Each row was made from one small tree. The marks that hang from a mark follow it in brackets, in alphabetical order. Every link used is in the known rows. Write each row's tree.
Known rows:
fezapi[kugez]: [-0.62  0.78 -3.71 -1.79 -0.44 -1.83 -2.38 -0.23  1.76 -3.28  3.80  1.56
 -1.45 -1.85  3.29  4.92  0.76  0.09  2.60  0.67  5.22  1.21 -3.02  0.26]
kugez[gobot[dusor] kizun suza]: [ 1.24 -1.97 -4.31  2.48  0.93  1.20 -3.60  2.62  3.08 -0.53  3.81 -0.28
 -1.33 -0.04  2.22  3.89 -0.59  1.21  2.69  6.54  2.26  1.08 -0.51 -0.45]
gobot[dusor givo kizun kugez]: [ 0.98 -0.36 -4.81 -5.16  2.04 -0.56  1.27  0.77  1.79 -2.87  2.78  2.31
 -2.84 -0.56 -1.62  2.60  3.01  1.93  2.28  4.79  4.33  1.60  0.87  2.44]
bamagod[kizun[kugez]]: [-2.81  0.62 -5.06 -2.65  0.50 -2.34 -1.53  2.78  1.79  1.73  0.40  3.28
 -1.05 -0.07  4.00  0.97 -1.15  2.73  0.62 -0.53  6.75  1.28 -2.52  0.35]
kugez[fezapi gobot[givo] suza]: [ 0.91 -1.96 -5.03 -1.12  0.22 -2.74 -0.66 -1.42  4.95 -0.48  2.45 -0.13
 -1.74 -0.44  2.75  3.75  2.20 -0.18  2.81  4.76  2.39  0.79 -0.95 -0.50]
fezapi[kugez[kizun[gobot[givo]] suza]]: [ 1.68 -1.63 -6.46 -0.03  0.58  0.17 -1.26 -1.22  4.75 -1.36  1.66 -1.15
 -2.47 -0.88  4.32  4.09 -0.44  0.68  3.43  2.34  5.53  0.06  0.14  0.27]
bamagod[kizun[kugez[fezapi gobot]]]: [-1.64  1.36 -5.57 -2.05  1.07 -3.34 -0.98  2.85  3.64  2.52  1.29  2.91
 -1.07 -0.42  2.91 -0.56 -0.08  1.95  0.80  2.19  6.45  1.65 -1.97 -0.40]
kizun[kugez[gobot suza]]: [-0.48 -3.22 -4.56  0.61 -0.09 -0.12 -2.71 -0.08  1.39  0.80  2.96 -0.40
 -1.59  0.70  3.33  0.36 -1.74  2.57  2.77  1.81  3.48  0.25 -1.99 -3.59]
gobot[dusor givo kugez[fezapi kizun]]: [ 1.91  1.88 -4.51 -3.19  3.35 -2.09 -0.74  3.39  2.19 -0.67  4.89  2.32
 -1.98 -0.54 -1.57  2.94  1.08 -0.35  3.90  6.20  3.87  3.64  2.89  4.17]
dusor[gobot[kizun kugez]]: [-0.05 -0.51 -5.11 -3.05 -0.73 -1.28 -1.78  3.11  1.83 -4.35  3.00 -0.30
 -1.91 -0.44  0.51  1.65  3.26  2.32  1.93  3.68  4.55  0.54 -4.07  0.49]
kugez[gobot[kizun] suza]: [-0.27 -3.68 -5.34 -0.58 -1.10 -0.08 -1.34  0.02  4.06 -1.29  1.75 -0.62
 -1.67 -0.33  3.08  3.01  2.45  2.37  0.99  4.38  3.09 -0.67 -3.65 -1.67]
givo[gobot[dusor kizun]]: [-1.55 -0.26 -6.45 -0.10  1.81 -1.18 -1.43  1.41  0.93 -3.03  0.07  0.62
 -1.19 -0.44  3.05  4.33  0.60  3.26 -0.39  2.04  4.52 -1.25 -2.13  1.52]
gobot[dusor kugez]: [ 0.20  0.73 -2.94 -2.34  2.48 -0.96 -2.66  2.99 -1.42 -3.83  4.99  3.16
 -0.89 -0.07 -0.43  4.28  0.50  1.10  3.24  2.98  3.61  2.92  0.74  1.44]
venag[bamagod]: [-2.64 -0.48 -3.96 -2.96 -1.90 -3.22 -1.39  2.55 -1.50 -2.97  4.68  2.00
  1.93 -0.01  3.91  5.17  1.29  0.90  2.22  0.70  3.47  0.35 -3.76 -0.11]
suza[kugez]: [-1.46 -0.30 -4.98 -1.35 -0.30 -1.14 -4.70  2.26  1.34 -0.95  4.50  1.49
 -1.17 -0.99  3.44  3.94 -0.70  3.20  2.69 -1.03  3.99  1.99 -2.52 -1.68]
kugez[fezapi suza]: [-1.26 -1.11 -3.52 -1.33 -0.47 -2.63 -2.90  1.49  1.52 -0.74  2.80  1.23
 -0.73 -0.26  2.63  5.38  1.75 -1.37  1.96  1.99  3.15  1.30 -2.17  1.71]
venag[bamagod[kizun[kugez[gobot]]]]: [-2.35  0.19 -5.81 -3.03 -1.50 -2.93 -0.36  3.02  0.59  1.02  2.51  2.84
  0.80  0.34  3.51 -0.21 -0.50  2.29  1.89  2.03  5.77 -0.08 -3.68 -1.74]
gobot[kugez]: [-0.58  0.20 -3.93 -2.70  1.30 -2.25 -2.53  2.44 -0.26 -3.28  3.96  2.34
 -0.59  0.07  1.67  3.02  1.06  1.96  3.26  1.03  4.25  2.40 -1.20  0.77]
gobot[dusor givo kugez[suza]]: [ 1.62 -1.47 -3.64 -2.44  1.72 -0.14 -1.20 -0.29  0.51 -3.08  3.02  2.07
 -2.81  0.81 -0.62  4.36  0.91  0.27  4.27  4.24  2.59  2.39  1.93  1.72]
dusor[gobot[givo kugez[fezapi]]]: [ 1.06  0.93 -4.79 -3.51  0.35 -3.47 -0.99  1.51  2.65 -3.92  3.31  0.10
 -1.91 -0.33  0.49  2.65  2.90  0.12  3.57  3.81  3.68  1.96 -1.65  1.03]
dusor[gobot[givo kizun kugez[suza]]]: [ 1.22 -2.54 -5.76 -3.04 -1.37 -0.40 -0.19  0.18  3.61 -3.41  1.18 -1.28
 -3.64  0.57  0.03  1.96  3.76  1.37  2.95  4.82  3.73 -0.21 -3.02  0.78]
givo[gobot[dusor kizun[kugez[suza]]]]: [-1.20 -2.21 -6.74  0.71  0.96  0.29 -1.70  0.66 -0.14 -0.56 -0.45 -0.37
 -2.63  0.84  2.11  1.29 -1.49  3.07  0.23  2.00  4.48 -1.61 -1.77  0.20]
kugez[fezapi gobot[kizun] suza]: [ 0.00 -2.33 -5.14 -1.17 -0.60 -1.60 -0.82  0.95  4.61 -0.18  2.45  0.03
 -1.70 -0.89  1.65  2.34  3.43  0.37  1.25  5.64  3.45  0.03 -2.85 -0.13]
suza[kugez[gobot]]: [-0.33 -0.77 -5.69  0.10  0.06 -1.19 -4.42  1.86  2.93 -0.66  5.19  0.64
 -1.38 -1.19  3.55  2.21 -0.83  4.37  2.86  1.00  3.57  1.42 -2.35 -3.83]

Write each row's tree:
[-2.19 -0.32 -7.56 -1.02  0.99 -2.90 -1.12  1.51  1.23  0.54 -0.14  0.00
 -1.83 -0.06  3.27 -0.19 -0.25  3.26 -0.28  0.46  5.83 -1.25 -2.84  0.60]
givo[gobot[kizun[kugez[fezapi]]]]
[-1.32 -0.34 -5.22 -3.09 -1.38 -1.65 -1.14  2.85  2.16 -0.70  2.69 -1.05
 -1.99 -0.68  1.09  0.80  2.03  1.59  0.78  2.66  5.26 -0.13 -4.38 -0.34]
dusor[gobot[kizun[kugez[fezapi]]]]
[ 0.79  1.44 -4.39  0.33  2.54 -1.80 -2.53  4.51  3.53 -0.05  5.50  0.95
 -0.46 -1.33  1.08  3.46  0.51  0.34  2.12  6.85  3.31  2.27  0.10  0.97]
kugez[fezapi gobot[dusor] kizun]
[ 0.69 -1.08 -4.77 -2.54 -1.37 -1.39 -1.79  2.94  2.46 -2.96  2.48 -0.54
 -2.71  0.14 -0.78  1.63  3.97 -0.48  2.85  5.39  3.93  0.80 -3.54  1.69]
dusor[gobot[kizun kugez[fezapi suza]]]
[-1.44 -1.79 -7.00 -1.64  1.31 -0.80 -1.53  1.51  2.25  1.68 -1.19  1.76
 -0.75  1.12  5.00  1.31 -1.66  3.36  1.11 -0.91  7.02  0.03 -0.51 -0.82]
bamagod[kizun[gobot kugez[suza]]]
[-1.78  0.03 -7.10 -4.60 -0.39 -3.50  1.36  1.34  1.88 -1.33  0.54  2.28
  1.72  0.12  5.38  4.37  1.52  2.51  1.67  0.37  6.30 -0.32 -1.59  0.48]
venag[bamagod[kizun[gobot[givo]]]]
[ 1.54  0.36 -3.27 -0.76  1.82 -0.60 -3.25  5.00  0.79 -0.49  4.88  1.96
 -1.78  0.58 -1.93  3.19  0.22 -1.69  4.15  6.45  3.28  3.35  1.68  3.98]
gobot[dusor kugez[fezapi kizun suza]]
[ 1.29  0.86 -4.82 -5.89  2.06 -2.20  1.74  1.63  2.31 -1.81  3.26  2.71
 -2.81 -0.81 -2.69  2.32  3.91  0.09  2.33  5.91  4.49  2.23  1.55  3.95]
gobot[dusor givo kizun kugez[fezapi]]
[-0.04 -2.82 -3.95  0.77  0.64  0.86 -2.87  0.53  0.56  0.18  3.85  0.41
 -1.83  0.77  1.71  1.22 -2.16  1.92  2.90  3.17  2.86  0.76 -0.46 -2.96]
kizun[kugez[gobot[dusor] suza]]
[ 0.54  0.45 -6.04 -0.49  1.52 -0.83 -2.29  1.47  3.22 -1.74  3.34 -0.23
 -0.81 -1.74  4.66  3.89 -0.74  1.81  2.83  1.19  6.44  0.62 -0.55  0.00]
fezapi[kugez[kizun[gobot]]]
[ 0.36 -2.38 -5.29  1.28  2.08  1.11 -3.16  2.62  1.80 -0.75  2.39 -0.51
 -0.22  0.52  3.68  5.83 -0.86  1.67  2.45  3.13  3.89  0.48  1.35  0.90]
kugez[kizun[gobot[dusor]] suza]
[-0.09  0.57 -5.58 -0.89  0.27 -2.52 -3.99  2.59  3.43  0.16  5.50  0.76
 -1.24 -1.66  2.42  2.04  0.28  2.37  3.06  2.15  3.85  2.44 -1.88 -2.63]
suza[kugez[fezapi gobot]]
[-1.49  0.26 -6.71 -0.95  1.91 -1.88 -0.90  2.05  0.12  0.01  0.52  0.84
 -1.95 -0.12  1.50  0.88 -0.69  2.47  0.00  2.18  5.39 -0.74 -1.11  1.28]
givo[gobot[dusor kizun[kugez[fezapi]]]]
[ 0.83 -0.03 -4.98 -2.97  0.12 -2.04 -1.51  0.92  2.16 -4.62  2.87 -0.37
 -2.03  0.06  1.53  3.05  2.09  1.85  3.47  2.95  3.59  1.20 -2.03  0.00]
dusor[gobot[givo kugez]]
[ 0.90 -0.31 -7.37 -0.71  2.55  0.48 -3.01  2.73  3.38  0.38  3.94  0.21
 -1.57 -0.79  3.18  3.65 -1.90  4.49  2.98  1.26  4.71  1.38  1.89 -1.12]
suza[kugez[kizun[gobot[dusor givo]]]]
[-1.33  0.99 -5.90 -2.32  2.95 -1.54 -1.08  2.79  2.11 -1.43  0.15  3.23
  0.67 -0.38  4.32  5.36  0.37  3.09  0.44  0.84  6.55  1.09  0.47  1.32]
bamagod[kizun[gobot[dusor]]]
[ 0.73 -0.64 -5.78 -4.11 -0.39 -1.49  0.20  0.92  3.54 -4.10  2.11 -0.64
 -3.01 -0.34  0.60  1.75  3.75  2.45  2.31  4.16  4.39  0.35 -3.05  0.61]
dusor[gobot[givo kizun kugez]]
[ 1.32 -0.72 -5.78 -2.74 -0.38 -1.40  1.08 -2.69  5.75 -2.53  2.47 -0.06
 -3.19 -2.43  2.65  2.39  2.67  1.74  2.01  4.05  5.21 -0.36 -2.86 -1.54]
fezapi[kugez[gobot[givo kizun]]]
[ 2.24 -0.45 -4.13  2.30  0.14  1.19 -3.14  0.82  3.77 -1.43  4.54 -0.38
 -2.83 -1.29  1.73  3.64 -0.97 -0.55  3.44  6.63  3.70  0.84 -1.02 -0.66]
fezapi[kugez[gobot[dusor] kizun suza]]
[ 0.03 -2.51 -4.65 -2.86 -0.52 -0.40 -1.37  1.80  1.61 -1.89  2.10  1.47
 -2.31  0.39  0.15  1.73  3.02  1.48  2.06  3.31  4.19  0.89 -2.14  1.54]
gobot[kizun kugez[suza]]
[ 1.82 -2.42 -5.75 -1.60 -1.40 -0.27  0.41 -3.37  5.97 -2.13  1.56 -0.65
 -3.98 -1.67  2.42  2.34  2.35  0.52  2.41  4.94  4.35 -0.70 -2.91 -1.45]
fezapi[kugez[gobot[givo kizun] suza]]
[-0.29 -1.30 -6.58 -1.12 -0.51 -0.33 -2.97  2.00  4.16 -0.30  4.06  0.45
 -2.16 -1.64  2.55  1.35  1.02  4.88  1.57  2.26  4.27  0.50 -3.25 -3.41]
suza[kugez[gobot[kizun]]]
[ 0.42 -3.32 -6.04 -1.63  2.55  1.09 -0.34 -1.36  0.28 -0.21  1.46 -0.30
 -1.54  1.24  2.81  2.74 -2.16  2.88  3.16  0.57  4.58  0.12  2.96 -1.82]
kizun[gobot[dusor givo] kugez[suza]]
[-2.54  0.22 -6.45 -3.67 -0.32 -3.26 -0.27  3.06  0.56 -1.62  1.46  2.81
  2.38  0.27  5.37  4.32  1.27  2.38  1.34  0.02  6.39 -0.08 -2.57  0.04]
venag[bamagod[kizun[gobot]]]
[-1.37  0.73 -6.77 -4.18  0.19 -3.28 -0.15  3.88 -0.17 -2.20  1.95  3.20
  1.87  0.72  3.39  2.43  1.21  2.28  2.75  0.96  6.61  0.75 -1.33  0.51]
venag[bamagod[kizun[gobot[kugez]]]]
[ 1.79 -0.06 -5.12 -2.53  0.46 -0.44  1.07 -2.13  4.87 -3.05  3.31  0.25
 -3.40 -2.49  0.81  3.26  2.22  1.10  1.88  5.63  4.83  0.05 -1.34 -0.95]
fezapi[kugez[gobot[dusor givo kizun]]]
[-3.16  0.35 -5.20 -3.79 -1.78 -3.16 -0.61  3.43 -0.59  0.86  2.05  3.49
  0.73  0.57  3.39  1.11 -0.50  1.58  1.47  0.20  6.07  0.45 -3.61  0.22]
venag[bamagod[kizun[kugez]]]
[-1.42 -1.52 -4.02 -1.73 -0.42 -1.82 -2.62  1.42  0.15  1.42  3.07  1.10
 -1.50  0.57  1.89  1.38 -0.88 -0.18  2.33  0.85  3.95  1.45 -1.39  0.13]
kizun[kugez[fezapi suza]]
[ 0.86 -1.01 -5.19  0.30  2.22 -0.37 -2.72  3.85  2.30  0.32  3.07 -0.01
 -0.04  0.06  2.32  5.19 -0.15 -0.41  2.60  4.23  4.08  1.37  2.01  2.30]
kugez[fezapi kizun[gobot[dusor]] suza]
[ 1.10 -1.31 -5.82  0.70  0.57  0.47 -2.83  0.53  3.44 -1.35  2.72 -0.99
 -1.62 -0.72  4.43  4.23 -0.98  0.51  3.29  1.95  5.39  0.13 -0.94  0.08]
fezapi[kugez[kizun[gobot] suza]]
[-0.93 -1.19 -5.42 -1.78  3.27  0.19 -1.61  1.75 -1.51 -0.93  3.45  0.65
  0.18  0.44  3.17  2.65 -2.41  3.89  2.02 -0.58  5.38  0.72  2.10 -1.95]
kizun[gobot[dusor] kugez]
[ 0.56  0.46 -7.91 -1.81  2.03 -1.72 -2.74  3.14  4.57  1.67  3.76 -0.13
 -1.40 -1.28  3.27  2.54 -0.55  3.04  3.26  0.96  5.18  1.89  1.02 -0.29]
suza[kugez[fezapi kizun[gobot[givo]]]]
[-1.21  1.55 -6.14 -3.22  3.18 -2.06 -0.67  3.52  1.39  1.46  0.80  3.28
 -0.29 -0.12  2.31  1.56 -1.18  2.05  0.91  0.88  7.46  1.53  1.65  1.27]
bamagod[kizun[gobot[dusor] kugez[fezapi]]]
[ 2.01 -0.16 -3.60 -3.29  1.85 -1.69 -0.91  0.48  1.14 -1.92  3.67  2.22
 -2.66  0.38 -1.87  3.79  1.83 -1.75  4.55  5.35  2.75  3.04  2.38  3.20]
gobot[dusor givo kugez[fezapi suza]]
[ 0.81 -1.12 -2.78 -1.34  1.25  0.13 -3.17  2.12 -1.31 -3.23  4.12  2.50
 -1.59  0.97 -0.64  4.32  0.43  0.09  3.76  3.75  2.74  2.66  0.82  1.59]
gobot[dusor kugez[suza]]
[ 0.15 -0.45 -3.60 -2.27  0.46 -2.55 -2.75  2.34  0.84 -1.42  3.71  2.16
 -1.33  0.63  0.13  2.83  1.59 -1.13  4.20  2.93  3.54  2.73 -0.58  2.19]
gobot[kugez[fezapi suza]]
[-1.25  1.67 -6.50 -5.17  0.33 -4.53  0.07  4.50  0.31 -1.18  2.32  3.61
  1.80  0.43  2.59  2.10  1.83  0.88  2.79  1.74  6.72  1.27 -0.73  1.74]
venag[bamagod[kizun[gobot[kugez[fezapi]]]]]
[-2.03 -0.51 -4.92 -3.95 -0.15 -1.99 -0.20  2.64  1.63  1.12  2.83  1.46
 -1.52 -0.78  1.26  0.35  1.48  1.83  0.40  1.36  5.68  0.57 -2.53  0.79]
gobot[kizun[kugez[fezapi]]]
[-0.02 -1.44 -5.99 -0.19  1.50 -1.26 -2.83  3.35  3.21  0.79  2.47 -0.51
  0.00  0.03  4.04  4.18  0.40  0.31  2.47  2.65  4.50  0.95  0.56  1.83]
kugez[fezapi kizun[gobot] suza]
[ 1.26 -2.88 -6.56 -2.50  2.23 -0.83 -0.47 -1.09  1.73 -3.06  1.52 -0.01
 -0.98  0.98  3.34  3.22  0.83  2.76  4.26  0.95  4.40  0.67  1.98 -0.35]
kizun[gobot[givo kugez[suza]]]
